Known rows, with every step that occurs:
suluv nabatap: | -3.592 | -0.881 | -6.772 |  1.656 | -1.427 |  0.260 | -0.027 |  0.256 | -2.102 | -0.706 |  2.530 | -0.864 |  0.716 |  0.491 | -1.167 | -1.029 | -2.306 | -2.396 | -1.266 |
buzes zomi: | -3.635 |  0.088 | -3.166 |  0.682 | -1.147 |  0.291 | -0.134 | -1.421 | -4.479 |  1.030 |  1.753 | -1.754 |  2.732 | -1.091 | -0.011 | -0.679 |  0.120 | -1.454 | -0.297 |
zomi rutuk gibif: |  0.040 |  0.744 | -4.500 |  0.166 | -3.282 |  2.026 |  0.313 | -2.757 | -1.653 | -1.028 |  3.440 |  1.339 | -0.543 |  0.336 | -0.757 | -1.328 | -2.514 | -4.123 | -0.290 |
rutuk zomi: | -3.320 |  1.304 | -4.218 | -1.033 | -3.202 | -0.121 | -0.125 | -1.100 | -3.013 |  0.073 |  1.841 |  0.475 |  0.596 | -0.215 |  0.271 |  0.753 | -2.470 | -1.837 | -1.041 |
rutuk gibif kiduga: | -2.101 | -0.570 | -2.616 | -1.233 | -2.442 | -0.137 | -1.083 | -2.240 | -4.651 | -1.756 |  1.948 |  0.367 |  1.555 |  1.478 |  0.189 |  0.803 | -0.503 | -0.954 |  1.041 |
suluv zomi rutuk: | -4.592 | -0.916 | -5.838 | -1.463 | -3.399 |  2.488 |  1.506 | -0.414 | -2.069 | -2.220 |  2.337 |  2.241 |  0.936 |  0.378 | -1.848 |  0.303 | -3.855 | -2.934 | -1.789 |
rutuk gibif kiduga buzes: |  0.494 |  0.225 | -1.666 | -0.670 | -2.430 |  0.657 | -1.519 | -3.593 | -7.490 | -0.907 |  2.320 |  0.829 |  1.961 |  1.781 |  0.307 |  0.500 |  0.336 |  0.076 |  0.778 |
zomi buzes: | -2.564 |  0.808 | -3.159 |  1.318 |  1.331 |  2.592 | -1.591 | -1.466 | -5.572 |  0.227 |  1.270 | -0.881 |  2.245 |  0.853 |  0.000 | -1.229 | -2.030 | -1.840 | -2.873 |
rutuk zomi suluv: | -1.739 |  1.941 | -4.627 | -0.442 | -4.019 |  1.916 |  0.166 | -1.210 | -2.717 | -0.461 |  3.252 |  1.154 | -0.685 | -0.107 |  0.776 |  0.188 | -4.280 | -3.144 | -2.257 |
buzes suluv: | -2.013 |  1.459 | -6.207 |  2.047 | -1.408 |  1.392 |  0.505 | -2.003 | -3.127 |  0.926 |  3.303 |  0.127 |  2.507 |  1.739 | -0.851 |  0.958 | -3.540 | -2.423 | -4.031 |
buzes suluv nabatap: | -2.262 | -0.284 | -8.151 |  2.549 | -1.669 |  0.509 |  0.411 | -0.886 | -1.701 |  0.318 |  3.826 | -0.432 |  1.510 |  1.368 | -1.033 |  0.259 | -4.062 | -2.850 | -3.253 |
rutuk zomi buzes kiduga nabatap: | -3.679 |  0.510 | -1.654 | -1.895 | -1.430 |  1.594 |  0.563 | -4.147 | -6.241 |  1.552 |  3.967 | -0.262 |  1.628 |  0.521 |  2.169 | -0.148 | -3.520 | -0.729 | -0.575 |
suluv buzes zomi: | -3.618 | -1.400 | -2.026 | -0.086 | -2.937 | -0.655 |  1.316 | -2.646 | -4.872 |  1.140 |  2.871 | -0.636 |  2.959 | -0.110 |  0.870 |  0.619 |  0.922 | -0.897 | -1.233 |
rutuk gibif kiduga nabatap: | -2.441 |  0.639 | -2.998 | -0.955 | -2.258 | -0.663 |  1.231 | -4.168 | -3.835 | -0.198 |  3.074 |  0.178 |  1.251 |  0.817 | -0.342 | -0.235 | -1.263 | -0.637 |  1.014 |
buzes suluv zomi rutuk gibif: | -0.595 | -0.207 | -6.572 | -0.881 | -4.094 |  1.942 |  1.681 | -3.167 | -0.994 | -1.051 |  4.075 |  2.849 |  0.606 |  1.148 | -1.371 |  1.323 | -4.607 | -4.058 | -1.596 |
rutuk gibif: | -0.549 |  1.135 | -4.181 |  0.392 | -1.652 |  0.000 | -0.223 | -2.511 | -2.879 |  0.035 |  2.418 | -0.049 |  0.387 |  0.567 | -0.997 | -0.479 | -0.776 | -2.806 |  0.032 |
zomi suluv: | -1.892 |  1.612 | -5.192 |  1.697 | -1.952 |  3.121 |  0.303 | -0.914 | -3.155 | -0.689 |  3.445 |  0.482 |  0.439 |  0.910 | -0.698 | -0.852 | -3.575 | -3.229 | -3.192 |
suluv zomi: | -5.034 | -0.548 | -5.476 | -1.027 | -1.752 |  0.655 |  1.089 | -0.233 | -3.183 | -1.142 |  1.480 |  0.767 |  1.970 |  0.803 | -2.014 |  1.134 | -2.132 | -1.655 | -1.408 |

Rows:
|  1.390 | -1.550 | -2.393 |  0.181 | -3.682 |  1.268 | -1.273 | -2.883 | -6.679 | -0.775 |  3.968 | -0.287 |  0.700 | -0.193 |  1.721 | -1.019 | -0.161 | -0.934 |  2.007 |  rutuk gibif kiduga buzes zomi suluv nabatap
|  0.980 | -0.072 | -2.013 | -0.900 | -4.087 |  2.638 | -1.042 | -3.665 | -6.465 | -1.912 |  3.327 |  2.291 |  0.954 |  1.339 |  0.396 | -0.252 | -1.338 | -1.213 |  0.421 |  zomi rutuk gibif kiduga buzes
| -2.216 | -1.147 | -4.781 | -1.424 | -4.462 |  3.600 |  0.552 | -2.555 | -6.161 | -2.064 |  3.592 |  3.533 |  3.130 |  2.299 | -0.385 |  2.576 | -4.482 | -0.300 | -2.944 |  gibif kiduga buzes suluv zomi rutuk
| -2.644 | -1.298 | -2.099 | -2.382 | -6.651 |  1.681 |  1.632 | -2.898 | -4.932 | -0.898 |  6.272 |  2.123 |  0.524 |  1.974 |  2.827 |  2.276 | -3.375 | -2.083 | -1.664 |  rutuk zomi suluv buzes kiduga
| -0.953 |  0.804 | -2.113 |  1.260 | -1.303 |  0.950 | -0.513 | -2.851 | -7.268 |  1.824 |  2.181 | -1.061 |  3.128 | -0.623 |  0.066 | -0.880 |  0.752 | -0.449 | -0.800 |  kiduga buzes zomi
| -2.383 | -2.038 | -0.443 | -2.348 | -5.649 | -0.277 |  2.956 | -5.907 | -3.975 |  0.129 |  5.161 |  1.332 |  1.387 | -0.714 |  1.941 | -0.212 | -0.242 | -0.791 |  1.699 |  suluv buzes zomi rutuk gibif kiduga nabatap
| -2.092 | -1.061 | -0.973 | -0.722 | -3.524 |  2.867 | -0.954 | -2.576 | -8.051 | -0.937 |  2.591 |  0.676 |  3.041 | -0.466 |  1.362 | -0.370 | -0.601 |  0.250 | -0.116 |  gibif kiduga buzes zomi rutuk
| -1.618 | -0.846 | -2.978 | -1.505 | -3.893 |  1.882 | -0.668 | -2.303 | -3.480 | -2.681 |  2.950 |  1.867 |  0.612 |  0.985 |  0.445 |  0.016 | -2.129 | -2.140 |  0.690 |  zomi rutuk gibif kiduga
| -3.836 |  0.008 | -6.909 | -0.177 | -2.101 |  1.044 |  1.430 | -1.452 | -2.693 | -0.120 |  2.798 |  1.207 |  2.778 |  1.659 | -1.718 |  2.289 | -3.811 | -2.006 | -3.297 |  buzes suluv zomi
| -3.336 | -0.555 | -1.341 | -2.075 | -1.467 |  2.175 | -1.681 | -2.309 | -6.993 | -0.088 |  2.730 | -0.101 |  1.865 |  1.219 |  2.659 |  0.844 | -2.594 | -1.091 | -0.364 |  rutuk zomi buzes kiduga
| -3.732 |  0.118 | -2.233 |  0.282 |  0.663 |  2.812 |  0.701 | -3.961 | -6.743 |  1.389 |  4.252 | -0.968 |  2.801 |  1.604 |  0.874 | -1.271 | -2.754 | -0.960 | -1.568 |  zomi buzes kiduga nabatap
| -1.107 | -0.060 | -1.118 |  0.140 | -2.844 |  3.021 | -1.105 | -2.385 | -8.853 | -0.458 |  3.093 |  0.004 |  2.883 |  0.032 |  1.651 | -0.182 | -0.619 |  0.264 | -0.819 |  gibif kiduga buzes zomi suluv
|  0.053 | -0.553 | -3.767 | -1.778 | -3.329 |  0.656 | -0.081 | -4.012 | -6.639 | -0.851 |  3.105 |  2.319 |  2.996 |  2.748 | -0.339 |  3.143 | -1.694 |  0.270 | -0.475 |  rutuk gibif kiduga buzes suluv zomi
| -3.175 | -0.382 | -7.180 | -0.298 | -3.676 |  3.036 |  1.812 | -1.480 | -1.602 | -1.143 |  3.685 |  2.673 |  1.726 |  1.197 | -1.533 |  1.454 | -5.592 | -3.238 | -3.768 |  buzes suluv zomi rutuk
|  0.038 | -0.136 | -4.614 |  2.362 | -2.379 |  2.231 | -0.414 | -1.642 | -5.573 |  0.760 |  4.075 | -0.838 |  0.974 | -0.856 |  0.380 | -2.157 | -1.554 | -2.076 | -1.130 |  kiduga buzes zomi suluv nabatap
| -0.497 |  0.462 | -2.478 |  1.057 | -2.903 |  3.051 | -0.160 | -2.929 | -6.192 |  0.779 |  3.063 |  0.296 |  2.070 | -1.073 |  0.218 | -1.688 | -0.948 | -1.678 | -1.190 |  kiduga buzes zomi rutuk
| -3.171 | -0.188 | -3.459 |  0.377 | -2.702 |  2.190 |  0.418 | -1.543 | -3.471 |  0.033 |  2.676 | -0.274 |  1.733 | -1.544 |  0.170 | -1.477 | -1.641 | -2.741 | -0.633 |  buzes zomi rutuk
